Each row comes from the steps of one walk. Every step used is in the known rows, and no mark comes twice. Write the walk behind each row, first mark first.
Known rows
gireb/vogul/mesapil/maziku/vudona: [-1.18  6.29  2.57 -4.08 -2.69 -0.74 -3.19  2.52 -0.47  0.76 -0.98  1.07
 -2.87  3.21 -1.69 -0.93  0.51  0.67 -8.82 -0.46  1.18 -1.39  3.64  0.29]
mesapil/maziku/sasa/dapid/lovu: [-3.92  0.97 -0.47  0.07 -0.58  1.21 -1.56 -2.99  3.64  2.59 -5.15  1.24
 -2.82  8.33 -1.62 -1.59 -0.07  0.87 -0.76 -0.72  1.32 -2.70 -0.41  0.35]
vogul/mesapil/maziku/sasa/dapid: [-4.06  5.55 -1.10 -3.81 -1.79 -1.38 -3.30 -0.64  1.72  3.70 -2.44  2.12
 -2.53  8.03 -1.69 -0.93 -1.58  1.19 -5.18 -1.50  1.41 -1.66 -0.09 -0.30]
gireb/vogul: [-1.74  2.77  0.39 -3.11 -3.45  0.29 -3.16 -1.13  2.05  2.88 -4.25  0.54
 -1.46 -1.23 -3.06 -2.23  0.74  3.25 -5.56 -0.12  0.75 -1.89  2.81 -0.47]
sasa/maziku/vudona/mesapil/vogul: [ 1.57  4.86  2.96 -0.91 -2.53 -2.05 -1.76  3.14 -0.46 -1.93  5.26 -0.27
 -0.84 -1.07 -2.28 -2.50  0.74  0.20  0.72  0.54  0.91 -0.25 -1.41 -1.99]
mesapil/vogul/gireb: [-0.72  3.12  1.71 -2.60 -3.81 -1.99 -3.02 -1.55 -1.58  1.79 -1.04  1.85
 -2.58 -1.05 -3.74 -2.24 -1.16  3.94 -1.10 -0.60  1.59  1.23 -1.42 -0.96]
gireb/vogul/mesapil: [-2.36  4.98 -0.36 -5.42 -3.96 -0.10 -4.04  0.73  2.66  3.00 -2.04  1.91
 -1.63 -0.97 -2.61 -2.01  0.45  2.83 -6.83 -0.14 -0.23 -1.05  2.24 -0.17]
sasa/maziku/vudona/mesapil: [-1.15  4.57  2.36 -1.25 -1.28 -1.21 -0.70  1.51  3.23 -1.91  3.82 -0.31
  0.55 -0.17 -2.50 -2.40  0.71 -0.37 -0.48  0.58  0.46 -1.66  0.55 -1.86]
sasa/maziku/mesapil/vudona/vogul: [ 1.96  2.31  3.67 -1.11 -0.45 -2.02 -0.51  3.03  2.16 -2.35  1.67 -1.05
 -3.42 -0.99 -2.87 -2.47  0.80 -1.10 -1.35  0.21  0.36 -0.92 -1.20 -0.46]
dapid/sasa/maziku/vudona/mesapil: [ 0.88  1.11  0.88  0.32 -0.55 -1.10 -1.13  0.15  5.49 -2.72  3.53 -0.41
  0.90 -1.06 -2.30 -2.54  1.43 -0.84  2.72  0.11  0.29 -2.91 -0.60 -1.73]
dapid/lovu/sasa/maziku/mesapil/vudona/vogul: [ 3.16  0.55  1.88  0.26 -0.70  0.86  0.78  1.76  5.95 -4.02  2.92 -0.86
 -3.63  0.95 -1.37 -2.62  3.19 -2.01  4.41  1.43 -1.59 -1.62 -1.59  0.45]
sasa/maziku: [-2.00  1.46  0.11 -0.45 -1.67  0.38 -0.19 -1.09  4.99  1.88 -2.09  1.29
  0.03  1.70 -3.67 -2.17 -0.72  1.44 -1.41  0.14  0.39 -1.59 -0.03 -1.67]
lovu/sasa/maziku/vudona/mesapil/vogul/gireb: [ 2.78  5.54  2.16 -1.68 -3.58 -2.22 -1.48  1.71 -1.02 -3.71  7.83  0.24
 -1.37 -0.66 -1.99 -2.50  1.20  0.66  5.14  0.95 -0.52  0.71 -1.67 -0.83]
lovu/dapid/sasa/maziku/mesapil/vogul/gireb: [ 6.36 -1.76  0.11  1.56 -0.43 -0.95 -0.90 -2.20  1.82 -2.98  1.97  1.40
 -3.40 -1.40 -2.45 -2.89 -0.33 -0.28  7.13  0.21 -0.22  0.94 -3.59 -0.51]
mesapil/maziku/vudona/vogul: [-0.95  4.62  3.98 -1.51 -1.14 -2.38 -0.72  1.71 -0.25 -0.65 -2.74 -0.59
 -2.24  2.37 -3.06 -1.15 -0.71  1.60 -4.21 -0.56  4.46 -1.63  0.54 -0.29]
gireb/vogul/mesapil/maziku/sasa/dapid/lovu: [-2.71  2.98 -1.02 -2.50 -1.48  0.89 -3.91 -0.01  2.10  2.22 -1.98  2.06
 -3.86  7.38 -0.94 -1.71  1.43  0.87 -3.64 -0.28 -1.02 -2.32  0.81  1.73]
lovu/dapid/sasa/maziku/vudona/mesapil/vogul: [ 5.05  1.90  0.00  1.03 -0.54 -1.59 -1.03  1.04  3.00 -3.21  4.40  0.15
 -0.91 -4.00 -1.34 -2.47  1.41 -0.86  7.72  0.38 -0.83 -1.17 -3.63 -1.31]
gireb/vogul/mesapil/vudona: [-1.45  5.98  0.89 -5.51 -3.34 -0.87 -4.17  2.24  2.30  2.59 -0.91  1.52
 -3.36 -1.24 -1.97 -1.48  1.73  1.39 -6.88 -0.77 -1.85 -1.21  1.80  0.43]
mesapil/vogul: [-0.79  3.02  0.75 -2.09 -4.22 -0.85 -2.78 -0.57  0.00  3.01 -3.10  0.94
 -1.97 -0.92 -3.21 -1.95 -0.87  3.42 -2.60 -0.59  2.12 -0.30 -0.55 -1.67]
vudona/vogul/mesapil/maziku: [-2.81  6.00  1.24 -3.57 -2.39 -3.18 -1.66  2.47  0.34  2.42 -1.92  1.81
 -1.81  0.74 -2.83 -0.84 -2.66  3.12 -5.34 -0.63  3.65 -0.94 -1.08 -0.95]
lovu/dapid/sasa/maziku/vudona/vogul: [ 4.03 -0.27 -0.27  1.65  1.85 -0.75  0.80 -0.48  7.30 -3.60  0.65 -0.18
 -0.71 -1.59 -2.93 -2.47  1.58 -0.89  6.97  0.74 -0.62 -2.49 -3.36  0.42]
vudona/mesapil/maziku: [-4.07  5.92  1.61 -2.53 -3.03 -2.54 -1.54  0.43 -0.74  2.94 -2.07  0.76
 -0.78 -0.66 -1.86 -0.96 -2.51  2.86 -4.77 -1.14  4.16 -1.40  0.87 -2.88]
vudona/mesapil/maziku/sasa/dapid/lovu: [-4.26  3.42 -0.26 -0.78 -0.87 -0.77 -2.23 -1.16  2.00  1.65 -1.13  0.71
 -2.18  4.92 -0.62 -1.77 -0.04  1.00  0.02 -0.63  1.92 -2.52 -1.03 -0.56]
lovu/maziku/mesapil/vogul: [ 0.77  2.87  1.31 -2.44 -4.92  0.02 -0.79 -0.86 -1.72 -0.88  0.69 -0.47
 -1.47 -0.79 -1.86 -2.78  0.70  1.30 -0.09  0.28  3.01  1.50  0.50 -1.94]
sasa/dapid/lovu/maziku/vudona/vogul: [-0.90  1.24  1.46  0.38  1.07  0.74  0.93 -2.00  5.51 -3.76  2.50 -0.94
 -0.18  2.26 -2.12 -3.21  5.15 -0.18  7.08  0.65 -0.02 -1.29 -2.16  1.64]
lovu/sasa/maziku: [-0.49  1.84 -1.60 -1.36 -3.20  1.54  0.41 -1.79  6.09  1.32 -1.03  0.97
  0.27  2.45 -2.67 -1.78  0.44  1.10  1.54  0.64 -0.27 -1.75  0.36 -1.46]
gireb/vogul/mesapil/maziku/sasa/dapid: [-2.15  5.51 -0.97 -4.37 -2.58 -1.19 -4.76  0.85 -0.43  3.29 -2.11  1.75
 -3.45  6.62 -1.22 -1.41 -0.16  1.69 -6.74 -1.19  0.16 -1.88  1.49  0.82]

Which walk is each row?
[ 0.07 -1.88 -1.50  1.01 -0.74  0.53 -0.52 -2.50  7.03  1.06 -1.87  1.21
  0.33  0.88 -3.39 -2.23  0.24  0.98  1.97 -0.26  0.01 -2.83 -1.20 -1.81]
dapid/sasa/maziku
[ 0.94  1.76  2.86 -1.31 -0.98 -0.25 -0.57  0.89  3.52 -0.89  0.14 -0.31
 -3.07  1.12 -2.15 -2.05  0.83 -1.94 -2.76 -0.33 -0.25 -0.95  0.60 -1.29]
sasa/maziku/mesapil/vudona
[-2.86  5.85  2.38 -3.80 -2.56 -1.69 -2.17  0.28  2.69 -0.44  0.60 -0.51
 -0.20 -1.49 -2.12 -2.18  0.76  0.94 -3.01 -0.14  2.22 -1.59  1.79 -1.44]
maziku/vudona/mesapil
[-2.52  5.65  0.60 -4.07 -3.43 -1.03 -3.42  1.54 -0.33  3.60 -3.15  2.13
 -2.49  1.73 -1.94 -0.86 -1.14  2.82 -8.82 -0.80  1.50 -1.14  2.40 -0.59]
gireb/vogul/mesapil/maziku
[ 1.28 -0.37  1.80  0.60 -1.12  0.63 -0.74 -3.83  0.18 -2.96  3.79  0.69
 -2.75  1.91 -1.42 -3.75  3.22  0.32  7.07  0.13  0.22  1.97 -2.58  0.57]
sasa/dapid/lovu/maziku/mesapil/vogul/gireb
[-0.57  2.76  0.49 -0.43 -1.58  1.81  0.75 -0.07  7.27 -3.49  4.87 -0.13
  0.36  1.23 -1.04 -2.44  3.24 -1.44  5.58  1.93 -1.46 -2.23  0.09 -0.75]
dapid/lovu/sasa/maziku/vudona/mesapil
[-0.97  4.00  3.01 -2.81 -1.52 -1.77 -1.40  0.57  2.81 -1.00 -1.54 -0.77
 -1.30 -0.59 -3.78 -2.23  0.90  1.67 -2.46  0.13  2.35 -1.67  0.22  0.04]
maziku/vudona/vogul
[-2.42  0.97  0.81  0.15  0.44  2.63  0.94 -4.22  6.75 -2.12  0.91 -0.10
  0.27  4.33 -1.51 -2.85  5.10 -1.22  5.65  0.13 -0.88 -1.55 -0.17  0.98]
sasa/dapid/lovu/maziku/vudona
[-2.70  5.51  0.10 -4.88 -2.71 -2.51 -2.60  1.55  3.25  1.91 -0.66  1.49
 -0.84 -1.53 -3.29 -1.92 -0.99  3.14 -3.50  0.10  1.61 -0.89 -1.31 -0.47]
vudona/vogul/mesapil
[ 1.30  0.71  0.96  0.70 -0.65  1.86  1.49  0.44  7.37 -4.20  2.35 -0.40
 -0.97  2.13 -2.69 -2.56  3.47 -0.60  5.99  2.25 -1.16 -2.36 -1.19  1.02]
dapid/lovu/sasa/maziku/vudona/vogul
[-1.19 -0.53  0.32 -0.07 -0.54  2.53  0.60 -4.73  5.74 -1.71  0.40 -0.13
 -0.76  3.12 -1.06 -3.42  3.76 -1.09  4.24  0.17  0.46 -0.52 -0.02  0.00]
sasa/dapid/lovu/maziku/mesapil
[-1.61  4.13  3.22 -3.07 -0.95 -3.75 -1.81  0.47  1.27  0.16 -0.11  0.68
 -3.34 -2.57 -3.80 -2.03  0.06  2.68 -0.50 -0.88  0.49 -0.32 -2.02  0.66]
mesapil/vudona/vogul/gireb
[-3.81  2.78 -2.40 -2.92 -2.69  0.38 -0.66 -4.02  3.41  1.43 -1.12  0.01
  0.14  5.15 -2.09 -2.61  1.64  1.36  1.54 -0.23  1.00 -1.19 -0.13 -0.05]
lovu/maziku/sasa/dapid
[-2.44  0.89 -1.72 -1.75 -3.39  3.09 -0.40 -3.75  7.93  1.54 -3.90  1.12
 -0.72  1.42 -1.99 -1.85  1.67  1.78  1.93  0.72  0.22 -2.41  0.85 -0.35]
dapid/lovu/sasa
[-0.74  2.19  2.00 -0.67 -0.70  0.60 -0.04 -0.40  5.03 -0.94 -0.15  0.20
 -0.39  2.98 -3.36 -2.10  0.98 -0.54 -1.30  0.49  0.18 -1.71  1.24 -0.87]
sasa/maziku/vudona
[ 0.10 -0.31 -2.79 -0.82 -0.90  0.44 -0.83 -4.45  7.99  2.05 -5.76  1.37
 -0.57 -2.61 -2.39 -1.79 -0.22  1.54  3.22 -0.75  0.64 -2.41 -1.36 -0.77]
lovu/dapid/sasa
[-4.14  5.70  0.50 -3.75 -3.04 -1.04 -1.79  0.36  1.73  3.99 -3.49  2.62
 -1.42  3.01 -2.35 -0.52 -2.61  2.20 -6.74 -1.17  2.64 -1.03  0.81 -1.72]
vogul/mesapil/maziku
[-3.16  6.22  0.67 -5.26 -2.87 -1.11 -2.68  0.99  4.46  2.98 -1.50  2.07
 -2.21 -0.15 -2.39 -1.09  0.29  0.83 -5.07 -1.09 -0.67 -1.19  0.07 -0.62]
vogul/mesapil/vudona
[-1.59  6.46  2.16 -4.73 -1.84 -2.21 -2.43  2.41  3.38 -0.94  0.83  0.48
 -1.19 -0.26 -3.28 -1.88  0.72  1.24 -3.44  0.34  1.62 -1.11 -0.16  0.36]
maziku/vudona/vogul/mesapil
[ 3.57 -0.63  1.33  0.58 -2.43  1.50 -0.32 -1.40  1.99 -3.46  3.56  1.07
 -3.45  1.93 -1.78 -2.97  1.42 -0.31  6.30  1.62 -0.54  1.12 -1.52 -0.26]
dapid/lovu/sasa/maziku/mesapil/vogul/gireb
[-4.29  3.07 -1.31 -2.16 -1.06  0.51 -2.45 -1.33  4.26  2.64 -2.06  2.45
 -2.86  8.82 -0.99 -1.27 -0.09  0.22 -1.89 -0.54  0.44 -2.11 -0.75  0.78]
vogul/mesapil/maziku/sasa/dapid/lovu
[ 0.06  0.72  1.65 -0.97 -1.64  0.49 -0.45 -0.80  3.75 -0.30 -0.93  0.13
 -1.41  2.11 -2.80 -2.64 -0.46 -0.53 -2.82  0.37  1.33 -0.82  1.39 -1.85]
sasa/maziku/mesapil
[-0.18  6.08  3.92 -3.47 -3.39 -3.46 -3.55  1.21 -3.07 -1.71  4.09  0.42
 -1.99 -2.63 -2.49 -2.51  0.04  2.28 -0.22 -0.13  1.62  1.06 -0.82 -0.90]
maziku/vudona/mesapil/vogul/gireb
[ 0.21  5.25  0.72 -2.30 -3.00 -0.39 -0.18  0.76  4.73 -2.31  4.04 -0.46
  0.58  0.74 -1.66 -2.24  2.01 -0.56  2.35  1.09 -0.53 -2.06  0.97 -1.52]
lovu/sasa/maziku/vudona/mesapil
[ 0.84 -1.04 -0.18  0.22 -1.76  3.51  0.94 -2.26  7.58 -2.03  0.11  0.17
 -1.52  3.21 -1.45 -2.63  2.14 -1.51  3.49  1.79 -0.41 -1.60  1.10 -0.83]
dapid/lovu/sasa/maziku/mesapil
[ 2.17  2.30  4.60 -1.04  0.18 -3.12 -0.62  2.01  0.61 -3.54  3.63 -0.18
 -4.11 -1.01 -3.40 -2.70  0.28 -0.55  0.68  0.15  0.11  0.32 -1.98  0.26]
sasa/maziku/mesapil/vudona/vogul/gireb
[-3.71  6.51 -0.10 -5.12 -3.64 -3.03 -2.43  2.80 -0.38  2.29 -2.03  1.33
 -2.53  3.96 -2.70 -1.09 -3.25  2.81 -6.13  0.19  3.93 -1.15 -0.60 -0.20]
vudona/vogul/mesapil/maziku/sasa
[-1.24  3.59  2.03 -3.57 -3.25  0.21  0.38 -0.86  1.71 -1.02  0.11 -0.96
 -1.76 -0.48 -1.51 -2.24  2.03 -0.96 -1.59 -0.35  1.21  0.03  1.60 -1.05]
lovu/maziku/mesapil/vudona
[ 0.05  6.41  3.11 -3.11 -3.83 -2.39 -3.23  1.91 -1.34 -0.63  2.33 -0.50
 -1.39 -2.69 -2.18 -2.25  0.56  1.78 -1.89 -0.18  2.24 -0.27 -0.17 -1.83]
maziku/vudona/mesapil/vogul
[-3.50  0.09 -1.22  0.32 -0.16  2.43  0.77 -4.91  6.85  0.63 -0.70  0.98
  0.65  2.60 -1.90 -2.82  3.61  0.72  5.64 -0.02 -0.71 -1.31 -1.50  0.17]
sasa/dapid/lovu/maziku
[ 2.82 -0.86 -0.96  1.72  1.04  1.09  0.69 -2.40  8.61 -2.13 -0.91  0.58
 -0.39  0.36 -2.50 -2.09  1.63 -1.75  5.50  0.20 -1.33 -2.59 -1.44 -0.24]
lovu/dapid/sasa/maziku/vudona
